What can hang from each mark
K_995: K_956
K_86: K_657 K_956
K_267: K_936
K_956: K_86 K_261 K_690 K_995
K_864: K_690
K_650: K_593
K_690: K_864
K_593: K_86 K_650
K_657: K_267
K_936: K_956 K_995

Known rows, with every way that one mark hangs from another
K_650[K_593[K_86[K_956[K_995]]]]: [ 1.32  0.03  0.89  2.94 -0.17 -0.56 -1.54 -0.31  0.61 -0.76  0.43  0.12
  1.01  0.83  1.50  1.06  0.63 -0.54  1.35 -2.53  0.40 -2.00 -0.01 -1.40
 -0.96 -1.53  2.24 -0.79  1.21  0.73  0.90  0.46  1.96 -2.66 -0.32]
K_86[K_956[K_261]]: [ 0.22 -0.47 -0.51  2.51 -1.41 -0.07 -0.19 -0.05  1.21  1.70 -1.87  1.08
 -0.42  0.05  0.96  1.37  0.82 -0.53  0.78 -2.70  0.94  0.45 -0.27  0.84
 -1.29 -2.09  1.74 -0.27  1.46 -0.20  1.02  1.14  1.75 -0.61 -0.26]
K_657[K_267[K_936[K_956[K_86]]]]: [ 1.04  0.16  0.59  0.50  0.41  0.24  2.12 -0.96  1.83  0.59 -0.91 -0.02
  0.98  1.34  0.57  1.78  2.13 -0.12  1.87 -2.00  2.20 -5.17  0.38  0.08
 -0.31 -0.98  0.55  0.25  2.13 -2.69  1.21  1.52  0.92 -1.95  0.23]
K_650[K_593[K_86]]: [-0.29  0.40  1.02  1.87  0.20  0.09 -1.67 -0.85 -0.09 -1.03  0.61 -0.39
  2.02  1.07  0.38  0.76  0.94 -0.08  1.02 -1.23  0.79 -0.41 -0.13 -3.50
 -1.30 -2.41  2.36 -0.55  0.63  0.47  1.01 -0.04  1.57 -2.00 -0.26]
K_956[K_86 K_690[K_864]]: [ 0.25 -0.09  0.78  0.20  0.42 -0.74  1.43 -0.07 -0.09  0.03 -0.81  0.33
 -0.08  0.57  1.08  1.09  0.78 -0.10  1.24 -2.12  1.37 -2.64  0.34 -1.27
 -0.50  2.51  2.60 -1.76  0.21 -1.23  1.24  0.93  2.03 -1.79  0.46]
K_864[K_690]: [-0.55 -0.22  0.39  0.82  0.54  0.17  0.41 -0.16  0.02  0.65  0.18  1.19
  2.35  0.41  0.44  0.89  0.48 -0.51  1.14 -0.86  1.13 -1.36 -0.13 -0.26
 -1.01 -0.37  1.28 -1.99  0.99 -1.69  0.85  0.84  1.24 -0.27 -0.44]
K_657[K_267[K_936[K_956[K_86 K_261 K_690] K_995]]]: [ 3.07 -0.71  0.91  1.08  1.44  0.07  4.77  0.19  0.78 -0.67  0.08  1.11
 -0.63  0.88  1.87  1.55  1.53  0.42  1.82 -3.03  2.08 -6.30  0.48  1.59
  0.70 -0.49  2.40  0.56  1.44 -4.77  1.72  1.95  3.17 -1.95  0.44]
K_956[K_261]: [ 0.00 -0.45 -0.20  1.19 -0.59  0.41  0.27  0.03  0.24  1.23 -0.53  0.76
  0.09  0.45  0.58  0.94  1.13 -0.11  0.64 -1.65  1.36  1.14 -0.09 -0.09
 -1.13 -2.20  1.89 -0.46  0.34 -1.20  1.07  1.18  1.79 -0.73 -0.13]
K_956[K_86[K_657] K_261 K_690[K_864] K_995]: [ 2.42 -1.44  0.46  2.38 -0.16 -0.39  1.90  0.85  0.63 -0.60  0.69  0.95
 -2.02  0.21  2.07  1.41  0.42 -0.05  0.58 -4.18  0.76 -1.54 -0.50  1.92
  0.38  2.88  3.26 -2.34  1.03 -2.74  1.59  1.59  3.97 -2.22  0.22]
K_86[K_657[K_267] K_956[K_690[K_864] K_995]]: [ 1.09 -1.23 -0.10  2.23 -0.46 -1.55  1.44 -0.62  2.30 -0.97 -0.28  1.38
 -0.82 -0.51  1.68  2.69  0.41 -0.94  1.18 -4.12 -0.60 -2.33  0.53  3.22
 -0.11  2.94  1.50 -2.22  3.68 -2.17  1.20  1.57  2.81 -1.32  0.42]
K_936[K_995[K_956[K_86[K_657] K_261 K_690]]]: [ 2.88 -0.66  0.25  3.28 -0.61 -0.04  2.13  0.99  0.51 -1.33 -0.43  2.20
 -1.35  0.72  2.34  1.87  0.98  0.29  0.84 -3.42  1.65 -2.94 -0.34  1.15
 -0.22  0.49  2.80 -2.05  1.03 -3.66  1.92  1.83  4.12 -0.87 -0.30]
K_956[K_86 K_261]: [ 0.89 -0.46  0.06  1.62 -0.12  0.43  0.80  0.37  0.43  0.93 -0.12  0.44
 -0.33  0.96  0.83  0.76  1.46  0.14  0.98 -1.62  2.56  0.06 -0.20 -0.52
 -0.75 -1.66  2.64 -0.60  0.10 -0.92  1.19  1.27  2.20 -1.22 -0.15]
K_657[K_267[K_936[K_995[K_956[K_86 K_261 K_690]]]]]: [ 2.62 -1.05  0.79  1.31  1.35 -0.04  4.07  0.60  0.72 -0.94 -0.32  1.94
 -0.55  1.07  1.90  2.10  1.94  0.24  2.22 -3.00  2.79 -5.38  1.89  0.39
 -0.28 -0.81  2.19  0.37  0.85 -5.17  1.61  1.79  3.73 -1.34  0.40]
K_995[K_956[K_690]]: [ 0.34  0.20  0.29  0.33 -0.43 -0.13  0.76  0.26 -0.11 -0.02 -1.81  1.47
  0.75  0.68  1.14  1.33  1.52 -0.37  1.16 -1.89  1.90 -2.75  0.79 -1.14
 -1.43 -0.37  1.31 -1.57  0.31 -1.60  1.05  1.14  2.11 -0.45 -0.06]
K_267[K_936[K_995]]: [ 0.20 -0.27  0.94  0.70  0.86 -0.14  0.91 -0.80  0.31  0.63 -0.45  0.76
  1.23  0.71  1.00  1.60  0.83 -0.11  1.51 -1.00 -0.07 -3.94  1.08  0.87
 -0.84 -1.18  0.70 -0.66  1.16 -3.51  1.40  1.54  1.13 -2.02 -0.19]
K_593[K_86[K_657[K_267]] K_650]: [ 0.39 -0.40 -0.52  3.66 -0.64 -0.41 -1.02 -1.55  1.55 -1.39  0.82  0.21
  2.38  0.72  1.03  1.38  0.83 -0.01  0.59 -2.15 -0.92 -0.75 -0.65  3.07
 -0.70 -1.04  2.29 -0.40  2.44 -2.66  1.23  0.72  1.88 -0.45 -0.35]
K_86[K_657[K_267] K_956[K_261 K_995]]: [ 1.80 -1.55 -0.87  3.63 -1.10 -0.36  0.67 -0.24  2.69  0.01  0.61  1.60
 -1.04 -0.08  1.37  2.59  1.04 -0.75  1.06 -3.55  0.44  0.42 -0.19  4.04
 -0.36 -1.09  1.62 -1.06  3.27 -1.85  1.13  1.91  2.97 -0.79 -0.24]
K_956[K_86[K_657[K_267]] K_261 K_690[K_864] K_995]: [ 2.40 -1.82  0.22  2.11  0.40 -0.57  2.82  0.47  1.44 -1.41  1.50  1.04
 -1.88  0.21  1.64  2.07  0.84 -0.04  1.13 -3.69  1.22 -1.28  0.25  2.25
  0.64  2.69  3.16 -1.77  1.64 -3.51  1.42  1.74  4.20 -1.76  0.56]
K_995[K_956[K_86[K_657]]]: [ 0.74  0.18 -0.05  2.79 -1.52  0.10 -0.55 -0.09  1.62 -0.09 -1.63  1.00
  0.19  1.17  1.04  2.09  1.47 -0.19  1.05 -2.55  1.62 -1.97 -0.37 -0.38
 -1.13 -0.16  0.97 -2.38  1.63 -1.26  1.44  1.34  1.81 -0.60 -0.48]
K_650[K_593]: [-0.57  0.31  0.80  0.59  0.27  0.15 -1.07 -0.88 -0.33 -0.20  0.02  0.12
  0.83  0.95 -0.16  0.92  1.21 -0.50  0.99 -1.39  1.07 -0.27  0.01 -2.81
 -1.26 -2.48  1.45 -1.51  1.09  0.68  0.99  0.53  1.57 -1.51 -0.30]
K_657[K_267[K_936[K_956[K_690 K_995]]]]: [ 1.97 -0.48  0.73 -0.38  1.37 -0.08  3.05 -0.25  0.93 -0.19  0.48  0.80
  0.64  0.69  1.59  1.55  1.85 -0.39  1.65 -2.34  1.27 -6.03  1.02  1.77
  0.18  0.07  0.96 -0.34  1.80 -3.85  1.21  1.93  2.17 -2.46  0.32]

Rows
[ 2.22 -0.22 -0.02  1.03 -0.81  0.40  1.35  0.42 -0.01  1.54 -0.53  0.81
 -0.63  0.69  1.61  0.84  0.60 -0.02  1.03 -2.37  1.43 -1.95 -0.18  1.29
  0.03 -1.54  1.56 -0.40 -0.07 -1.89  0.94  1.76  2.19 -1.54  0.02] => K_936[K_956[K_261 K_995]]
[ 1.58 -1.84 -0.33  2.91 -0.66 -1.09  1.87 -0.01  2.16 -0.59  0.14  1.72
 -2.00 -0.70  1.84  2.59  0.32 -0.82  0.97 -5.07 -0.39 -0.97  0.24  3.74
  0.02  2.08  2.23 -1.33  3.13 -2.61  1.29  1.61  3.75 -0.96  0.47] => K_86[K_657[K_267] K_956[K_261 K_690[K_864] K_995]]
[ 2.28 -1.72 -0.57  3.18 -0.30 -0.45  1.89  0.36  2.32 -1.01  1.19  1.89
 -1.19 -0.27  1.94  2.18  1.25 -0.61  0.55 -4.18  0.81 -0.68 -0.26  4.22
 -0.04  0.06  2.52 -1.49  3.27 -2.18  1.33  2.00  3.95 -0.89 -0.11] => K_86[K_657[K_267] K_956[K_261 K_690 K_995]]
[ 0.55 -0.31 -0.35  3.95 -1.41 -0.19 -0.75 -0.02  1.42  0.93 -1.14  0.60
  0.78  0.22  1.50  1.03  0.54 -0.12  0.70 -2.59  0.69 -0.02 -0.34  0.12
 -1.42 -2.24  2.57  0.62  0.85 -0.24  1.01  0.58  1.69 -0.98 -0.24] => K_593[K_86[K_956[K_261]]]
[ 2.07  0.11  0.85  2.63 -0.33  0.04  1.49 -0.86  1.51 -0.11 -1.09  0.66
  0.22  1.02  1.77  1.97  0.85  0.13  1.12 -2.74 -0.08 -5.92 -0.89  2.18
  0.16  0.59  0.71 -1.59  2.80 -3.73  1.96  1.93  1.45 -2.30 -0.41] => K_267[K_936[K_956[K_86[K_657]] K_995]]
[ 1.64 -1.15 -0.78  4.82 -1.11 -0.69  0.52 -0.46  1.97 -1.38  0.37  1.19
  0.61 -0.04  2.12  1.18  0.75 -0.21 -0.03 -4.80 -0.75 -1.09 -1.32  4.53
 -0.67 -0.87  3.79  0.21  3.00 -2.50  1.52  0.80  3.62 -0.16 -0.36] => K_593[K_86[K_657[K_267] K_956[K_261 K_690]] K_650]
[ 1.10 -0.60 -0.40  3.16 -1.29 -0.51 -0.96 -0.32  2.10  0.34 -0.30  1.14
  0.09  0.19  1.66  2.06  0.67 -0.80  0.59 -2.85 -0.44 -1.24 -0.63  3.04
 -0.73  0.21  0.96 -2.53  2.99 -0.88  1.20  1.76  1.77 -1.52 -0.66] => K_86[K_657 K_956[K_995]]
[ 1.70 -0.85 -0.36  2.28 -0.87 -0.22  0.23  0.51  0.94  1.44 -0.58  1.23
 -0.74  0.19  1.74  1.30  0.73 -0.49  1.09 -2.88  1.04 -0.61  0.17  2.07
 -0.67 -1.45  1.97 -0.65  0.99 -0.94  0.88  1.62  2.30 -1.39 -0.24] => K_86[K_956[K_261 K_995]]
[ 1.51  0.17  1.04  0.77  0.07 -1.12  2.52  0.31 -0.64 -0.36 -2.19  1.50
 -0.56  0.82  1.92  1.89  0.29  0.18  2.25 -2.34  1.39 -5.46  1.47 -1.31
 -0.38  2.86  2.00 -1.73 -0.38 -3.09  1.41  1.25  2.61 -1.31  0.55] => K_936[K_995[K_956[K_86 K_690[K_864]]]]
[ 0.03  0.14  0.34  0.13  0.15  0.17  1.57 -1.39  1.69  0.95 -1.46  0.30
  1.21  0.81  0.29  1.93  1.77 -0.46  1.71 -2.00  1.11 -4.24  0.76  0.79
 -0.83 -1.62 -0.12  0.41  2.37 -2.92  1.06  1.43  0.74 -1.35  0.23] => K_657[K_267[K_936[K_956]]]
[ 0.91 -0.90 -0.07  4.23 -0.11 -0.79  0.10 -1.23  2.63 -1.41  0.01  0.78
  2.06  0.19  1.93  1.56  1.18 -0.61  0.22 -4.68 -1.66 -4.45 -0.58  4.63
 -1.01  0.09  2.30 -0.05  4.15 -3.17  1.61  0.73  2.49 -1.20 -0.44] => K_593[K_86[K_657[K_267[K_936]] K_956[K_690]] K_650]
[-0.32 -0.61  1.02  3.04  0.51  0.22 -1.18 -1.69  2.42 -2.25  1.37 -0.20
  2.03  0.76  0.10  2.06  1.51 -0.51  0.97 -3.26 -0.30 -1.27 -0.07 -1.15
 -1.18 -2.23  1.26 -0.30  3.51 -1.79  1.57  0.27  1.90 -2.26 -0.33] => K_650[K_593[K_86[K_657[K_267[K_936]]]]]
[ 2.52 -1.03 -0.72  5.64 -1.89 -0.46 -1.20  0.01  1.42  0.23  0.15  0.89
  0.30  0.32  2.81  0.84 -0.10 -0.18 -0.11 -4.69 -1.46 -1.26 -1.41  5.06
 -0.50 -0.73  3.11 -0.37  1.68 -2.01  1.33  1.04  2.97 -1.26 -0.73] => K_593[K_86[K_657 K_956[K_261 K_995]] K_650]
[ 0.08 -0.27  0.22  4.47 -0.92 -0.54 -1.57 -1.53  2.75 -2.15  0.29  0.30
  1.33  0.36  0.42  2.32  1.00 -0.70  0.87 -3.24 -0.14 -0.06 -0.72 -0.58
 -1.25 -1.80  1.75 -0.86  4.13  0.46  1.31  0.26  1.96 -1.20 -0.40] => K_650[K_593[K_86[K_657[K_267] K_956]]]
[ 0.63 -0.44  0.05  0.80 -0.11  0.58  2.16 -0.70  1.57  1.35 -0.99  0.68
  0.30  0.53  0.51  1.82  1.55 -0.30  1.47 -2.85  1.38 -2.84  0.35  0.94
 -0.58 -2.77  0.59  1.21  1.88 -3.51  1.17  1.40  1.61 -1.12  0.25] => K_657[K_267[K_936[K_956[K_261]]]]
[-0.06  0.49  0.71  3.12 -0.70 -0.47 -1.97 -0.86  0.96 -0.50 -0.64 -0.05
  1.53  0.62  0.76  1.07  0.70 -0.56  1.13 -2.46  0.43 -1.18 -0.35 -2.50
 -1.55 -2.18  2.08 -0.35  1.77  1.35  0.98 -0.03  1.33 -1.69 -0.39] => K_650[K_593[K_86[K_956]]]
[ 3.07 -0.62  0.82  3.00  0.18  0.26  3.18  0.29  1.20 -0.78  0.02  1.22
 -1.16  0.60  2.39  1.53  0.93  0.36  0.52 -4.26  0.49 -5.89 -1.25  2.59
  0.60  0.62  2.32 -1.13  2.37 -4.72  2.27  1.98  3.29 -2.38 -0.25] => K_267[K_936[K_956[K_86[K_657] K_261 K_690] K_995]]
[ 2.91 -1.04  0.12  2.85  0.02 -0.21  3.11  0.60  1.25 -1.99  0.33  2.29
 -1.20  0.75  1.85  2.60  1.46  0.26  1.55 -3.14  2.24 -2.64  0.39  1.49
  0.10  0.32  2.64 -1.39  1.74 -4.35  1.86  1.99  4.34 -0.35  0.07] => K_936[K_995[K_956[K_86[K_657[K_267]] K_261 K_690]]]
[ 1.99 -0.59  0.25  2.34 -0.08  0.06 -0.08  0.06  1.30 -0.49  1.26  0.51
  0.08  1.08  1.54  1.38  1.25 -0.07  0.63 -1.80  1.22 -1.44 -0.64  1.64
 -0.11  0.62  1.83 -2.91  1.59 -1.54  1.37  1.86  2.24 -2.28 -0.42] => K_956[K_86[K_657] K_995]
[ 2.55 -0.40  1.29  1.28  0.52 -0.44  4.11  0.24 -0.05  0.57 -1.67  0.85
 -1.50  0.51  2.22  1.28  0.07  0.32  1.52 -4.12  0.61 -6.81  0.35  0.63
  0.56  1.99  2.29  0.11  0.70 -4.49  1.79  1.47  2.82 -2.35  0.65] => K_267[K_936[K_956[K_86 K_261 K_690[K_864]] K_995]]
[ 0.70 -1.02 -0.84  5.18 -1.67 -0.31 -0.61 -0.74  3.24 -0.50 -0.20  0.95
  0.44 -0.08  1.13  2.38  0.79 -0.36  0.67 -3.42  0.17  1.00 -0.81  2.08
 -0.84 -1.55  2.15  0.20  3.18 -1.63  1.29  0.88  2.37 -0.38 -0.22] => K_593[K_86[K_657[K_267] K_956[K_261]]]
[ 1.15 -0.36  0.46  1.09 -0.74 -0.43  2.04  0.91 -0.06  0.59 -2.20  1.33
 -1.39  0.63  1.57  1.39  0.78  0.00  1.47 -3.79  2.27 -2.38  0.86 -1.79
 -0.79  1.50  2.62 -0.75 -0.71 -2.21  1.25  0.88  3.16 -0.79  0.53] => K_995[K_956[K_86 K_261 K_690[K_864]]]
[ 1.47 -0.82 -0.54  3.02 -1.36  0.39  0.98  0.10  2.28 -0.37 -0.82  1.40
 -0.70  0.96  0.77  2.57  1.89 -0.13  1.30 -3.10  2.47 -0.10  0.05  0.63
 -0.82 -1.41  1.56 -0.94  1.90 -2.50  1.39  1.50  3.04  0.19 -0.11] => K_995[K_956[K_86[K_657[K_267]] K_261]]
[ 1.33 -0.72  0.22  2.80 -1.54 -0.40  1.42  0.71  1.05 -0.12 -1.93  1.52
 -1.74  0.38  1.61  1.97  0.64 -0.17  0.85 -4.86  1.10 -1.73 -0.20 -0.25
 -0.77  2.04  2.32 -1.84  1.13 -2.49  1.65  1.03  3.53 -0.74  0.18] => K_995[K_956[K_86[K_657] K_261 K_690[K_864]]]
[-0.03  0.09  0.70  3.59 -0.59  0.13 -2.37 -1.00  1.16 -1.84  0.87 -0.15
  1.62  0.77  0.49  1.32  0.71 -0.25  0.17 -2.46 -0.32  0.25 -1.16 -1.90
 -1.33 -1.62  2.05 -1.55  2.23  0.03  1.41  0.13  1.84 -1.78 -0.63] => K_650[K_593[K_86[K_657]]]
[ 2.78 -0.28  0.57  1.60  0.21 -0.08  2.89  1.20 -0.56 -0.46 -0.66  1.89
 -1.02  1.06  2.17  1.29  1.14  0.46  1.62 -2.25  2.76 -3.79  0.73 -0.46
 -0.33 -0.11  3.04 -1.09 -0.62 -3.27  1.55  1.65  3.68 -0.88  0.10] => K_936[K_995[K_956[K_86 K_261 K_690]]]
[ 1.44 -0.48 -0.10  4.64 -1.41 -0.64 -1.55 -0.35  2.31 -0.62  0.10  0.66
  1.09  0.25  2.14  1.84  0.36 -0.40  0.61 -2.82 -0.62 -1.63 -0.74  2.34
 -0.81  0.35  1.76 -1.73  2.42 -0.99  1.24  1.19  1.85 -1.87 -0.57] => K_593[K_86[K_657 K_956[K_995]]]
[ 0.99  0.37  0.90  0.88 -0.01 -0.01  1.56 -0.94  0.43  0.94 -1.69  0.64
  0.93  0.73  1.38  1.59  0.59 -0.06  1.51 -1.78 -0.01 -5.97  0.40  1.05
 -0.31 -0.99  0.24 -0.30  1.45 -3.86  1.45  1.69  0.80 -2.04 -0.04] => K_267[K_936[K_956 K_995]]
[ 0.40  0.31 -0.31  3.57 -1.28 -0.89 -1.56 -0.93  0.64  0.73 -1.52  0.21
  2.24  0.66  1.74  0.47  0.38 -0.27  0.62 -2.54 -0.67 -2.39 -0.47  1.89
 -1.44 -1.32  2.45  0.20  1.11 -0.42  0.96  0.42  1.11 -0.84 -0.51] => K_593[K_86[K_956] K_650]
[ 2.52 -1.20 -0.05  2.93 -0.47  0.44  0.56  0.69  1.21 -0.08  1.35  0.80
 -1.01  0.84  1.69  1.26  1.09  0.10  0.53 -2.69  1.48  0.00 -0.77  2.04
  0.04 -0.23  2.58 -2.11  1.04 -2.02  1.43  1.90  3.13 -1.82 -0.43] => K_956[K_86[K_657] K_261 K_995]
[ 0.01 -0.76  0.00  1.66 -1.08 -0.99  1.27  0.11  0.66  1.20 -2.13  1.25
 -1.27 -0.50  1.34  1.49  0.08 -0.61  0.81 -4.21  0.22 -1.08  0.25  0.51
 -1.00  0.97  2.41 -0.53  1.26 -0.90  1.11  0.85  2.48 -0.76  0.35] => K_86[K_956[K_261 K_690[K_864]]]
[ 1.06 -0.74 -0.15  3.16 -0.97  0.51  0.02  0.08  1.50  0.09  0.15  0.60
 -0.61  0.69  0.92  1.33  1.20  0.06  0.16 -2.68  1.40  0.86 -1.26  0.96
 -0.61 -0.94  2.47 -1.74  1.59 -1.19  1.59  1.47  2.54 -1.09 -0.44] => K_956[K_86[K_657] K_261]
[ 0.67 -0.51  0.25  1.71 -0.69 -0.85  1.71 -0.34  1.70 -1.26 -1.47  1.27
 -0.53  0.53  1.01  2.81  1.18 -0.41  1.60 -3.64  1.31 -2.88  0.76 -0.24
 -0.62  2.68  1.53 -1.96  2.21 -2.85  1.44  1.17  2.80 -0.49  0.48] => K_995[K_956[K_86[K_657[K_267]] K_690[K_864]]]
[ 1.03 -0.18  1.15  0.58  0.75 -0.28  2.04  0.06 -0.07 -0.21 -1.43  1.82
  0.86  0.75  1.82  1.78  1.24 -0.25  1.69 -2.20  0.63 -6.20  1.78  0.06
 -1.06 -0.13  0.85 -0.98  0.72 -4.38  1.51  1.51  2.36 -1.41 -0.02] => K_267[K_936[K_995[K_956[K_690]]]]
[ 2.64 -0.27  0.65  2.37 -0.29  0.36  0.96 -0.25  1.93  0.33 -0.17  0.21
  0.09  1.22  2.02  1.66  1.33 -0.17  0.85 -3.35  0.54 -5.54 -0.78  2.39
  0.13  0.68  0.63 -1.82  2.47 -3.09  1.64  2.00  1.64 -3.02 -0.40] => K_267[K_936[K_956[K_86[K_657] K_995]]]
[ 3.07 -0.43  0.67  1.32  0.08  0.67  2.23  0.72  0.78  1.45 -0.28  0.36
 -0.74  1.21  2.01  0.92  1.34  0.09  1.19 -3.35  2.03 -4.93 -0.06  1.33
  0.11 -1.04  1.60  0.10  0.39 -3.14  1.33  1.86  2.20 -2.87 -0.03] => K_267[K_936[K_956[K_86 K_261 K_995]]]
[ 1.72 -1.44 -0.12  3.34 -1.37 -0.94  0.94  0.42  1.62  0.16 -0.72  1.64
 -2.00 -0.64  2.24  1.95 -0.19 -0.77  0.34 -5.24 -0.82 -1.23 -0.39  3.27
 -0.35  2.39  2.33 -1.96  2.40 -1.96  1.48  1.43  3.45 -1.49  0.09] => K_86[K_657 K_956[K_261 K_690[K_864] K_995]]
[-0.12 -0.30  0.54  3.33 -0.09 -0.08 -1.34 -1.47  1.71 -2.54  1.74 -0.03
  1.73  0.76 -0.03  2.06  1.28 -0.27  0.88 -2.15  0.19  0.54 -0.52 -1.47
 -0.98 -2.05  1.92 -1.02  2.98 -0.49  1.30  0.30  2.12 -1.31 -0.26] => K_650[K_593[K_86[K_657[K_267]]]]
[ 1.94 -0.43 -0.45  5.05 -1.63 -0.77 -1.76 -0.62  1.54 -0.34  0.10  0.61
  1.43  0.51  2.58  0.98  0.02 -0.34  0.24 -3.64 -1.82 -2.63 -1.12  4.63
 -0.58  0.07  2.41 -1.22  2.27 -1.47  1.31  1.02  2.05 -1.55 -0.76] => K_593[K_86[K_657 K_956[K_995]] K_650]
[ 2.00 -0.72 -0.15  3.79 -0.98 -0.32 -0.38  0.50  1.06  0.67 -0.04  0.82
  0.22  0.28  2.25  1.07  0.36 -0.14  1.01 -2.67  0.78 -0.85  0.06  1.06
 -0.72 -1.43  2.63  0.18  0.17 -0.94  0.88  1.10  2.32 -1.69 -0.22] => K_593[K_86[K_956[K_261 K_995]]]
[-0.42  0.16  0.44  0.15 -0.81 -0.76  0.95 -0.07 -0.15  0.67 -2.79  1.36
  0.10  0.30  1.04  1.89  0.60 -0.54  1.41 -2.82  0.78 -3.06  1.36 -1.65
 -1.44  1.69  1.12 -1.39  0.06 -2.04  1.05  0.80  2.06 -0.52  0.48] => K_995[K_956[K_690[K_864]]]
